What can hang from each mark:
K: J
M: T
T: B R
E: J
J: B E K L
R: T
L: J
B: J T

Known rows, with every way that one mark hangs from another:
B(J(E L) T): [2, -5, 45, 42, -10, 60, -10, 3, -23, -17, 21, 15, 57, -27, 4, 75, 10, 41]
K(J(B E)): [10, 6, 18, 18, -33, 63, 10, -15, -41, -34, 1, 19, 26, -6, 15, 28, 3, -39]
M(T(B(J(K)) R)): [19, 27, 0, 14, -11, 38, -7, 32, -57, 5, 1, 74, 8, 42, 64, 25, 4, 9]
T(B(J(E K L)) R): [6, 32, 1, 35, -29, 80, 24, -3, -52, -2, 13, 75, 38, 22, 71, 16, 11, 14]
L(J(B E)): [-2, 38, 28, 11, -13, 57, 5, -49, -26, -43, 14, 24, 32, 0, -6, 21, -8, -9]
B(J(E) T): [15, -24, 46, 37, 3, 43, -19, -7, -27, -11, 31, 11, 33, -7, -11, 80, 0, 45]
L(J(B(T(R)) E)): [2, 29, 32, 21, -14, 77, -5, -37, -34, -31, 40, 33, 35, 6, -6, 27, 0, 0]
L(J(B(T))): [20, 20, 24, 11, -5, 26, -10, -23, 9, -38, 20, 15, 27, 7, -29, 39, -8, -19]
L(J(B E K)): [-36, 25, 36, 17, -12, 59, 15, -48, -27, -45, 5, 32, 61, 4, -3, 58, -4, -20]
T(B R): [36, 28, -27, 7, -16, 36, 9, 3, -31, 9, 24, 55, -23, 39, 49, -42, 8, -11]
J(B(T) E K L): [-77, 13, 42, 42, -18, 57, 10, -18, -44, -47, 12, 35, 116, -41, 13, 99, 44, -49]
T(B(J(E L))): [34, 28, 7, 28, -20, 47, 11, -15, -36, -31, 1, 46, 23, 2, 45, 23, 4, 3]
L(J(B(T(R)) E K)): [-32, 18, 41, 27, -13, 79, 5, -37, -35, -31, 31, 42, 64, 10, -4, 66, 3, -12]
E(J): [18, 22, -6, -4, -2, 1, 6, -9, 4, 3, 0, 4, -6, 33, 16, 3, -9, 30]
R(T(B(J(E K L)))): [9, -2, 18, 17, -19, 53, 20, -7, -10, -23, -12, 30, 55, 24, 65, 82, 9, -8]
M(T(B(J(E K L)) R)): [0, 42, 9, 22, -22, 69, 1, 24, -78, -4, 2, 80, 32, 24, 79, 29, 14, 10]
M(T(B(J(L)))): [33, 34, 4, 11, -13, 20, -11, 27, -42, -21, -15, 54, 12, 13, 52, 30, 4, -4]
K(J(B(T))): [32, -11, 13, 19, -24, 33, -4, 11, -5, -28, 5, 10, 19, 1, -10, 46, 2, -49]

Rows:
[-40, -6, 16, 28, -5, 13, 0, 2, -12, -12, 23, 39, 64, 8, -3, 67, 27, -38] => J(B(T(R)) K)
[-31, -18, 52, 48, -9, 61, 1, 3, -25, -17, 13, 23, 86, -23, 6, 114, 14, 28] => B(J(E K L) T)
[-30, 43, 0, 13, -19, 8, 25, -10, 7, -26, -19, 28, 68, 12, 30, 46, 14, -16] => E(J(B K L))
[-33, -9, 43, 50, -17, 87, 4, 12, -35, 4, 27, 39, 80, -8, 27, 83, 17, 45] => B(J(E K L) T(R))
[57, 23, -17, 20, -17, 39, 7, 5, -24, 9, 19, 61, -15, 43, 50, -21, -5, 22] => T(B(J) R)
[-78, 22, 33, 44, -25, 77, 13, -11, -53, -29, 24, 49, 110, -29, 28, 75, 46, -35] => J(B(T(R)) E K L)
[-20, -27, 44, 45, -4, 71, -4, 3, -39, 11, 38, 37, 56, 10, 12, 87, 7, 50] => B(J(E K) T(R))
[-38, 5, 35, 34, -16, 56, 20, -7, -25, -16, -15, 25, 77, -20, 28, 71, 5, 32] => B(J(E K L))
[-26, 36, 5, 23, -19, 29, 15, 3, 0, -13, 7, 36, 70, 19, 29, 54, 22, -6] => E(J(B(T(R)) K L))
[-4, 26, 17, 23, -45, 79, 20, -6, -39, -40, -9, 21, 49, -26, 28, 24, 12, -44] => K(J(B E L))
[-14, -10, 28, 42, -14, 53, 3, 31, -1, 12, 15, 32, 67, 1, 16, 73, 11, 38] => B(J(K L) T(R))
[3, 56, -8, 7, -20, 7, 14, -10, 8, -25, -10, 20, 39, 8, 27, 10, 11, -3] => E(J(B L))
[24, 38, -14, 0, -11, 34, -12, 28, -62, 6, 12, 64, -17, 36, 62, -16, 11, -9] => M(T(B R))
[13, -2, 22, 28, -33, 83, 0, -2, -48, -21, 28, 27, 28, 1, 12, 35, 10, -29] => K(J(B(T(R)) E))
[50, -9, 5, 5, -9, 21, 5, -1, 13, -14, -7, 19, 13, 39, 47, 53, -4, -2] => R(T(B(J)))
[38, -7, 14, 10, -12, 42, 7, -13, -12, -20, 0, 22, 21, 33, 54, 60, -1, 2] => R(T(B(J(E))))
[-26, 28, 11, 23, -14, 12, 13, -4, 7, -27, -3, 25, 74, 8, 17, 74, 20, -16] => E(J(B(T) K L))
[-3, 11, 17, 16, -41, 90, 21, 5, -37, -19, -9, 7, 31, -20, 32, 13, 4, -17] => K(J(E L))
[-19, 5, 32, 29, -4, 32, -15, -29, -47, -38, 35, 22, 49, -21, -9, 57, 26, -26] => J(B(T) E)
[1, 10, 28, 32, -41, 83, 7, 0, -38, -42, 7, 19, 56, -27, 14, 52, 19, -45] => K(J(B(T) E L))
[43, 26, -5, 26, -20, 65, 8, -10, -54, 3, 27, 66, -5, 35, 59, -12, 0, 29] => T(B(J(E)) R)
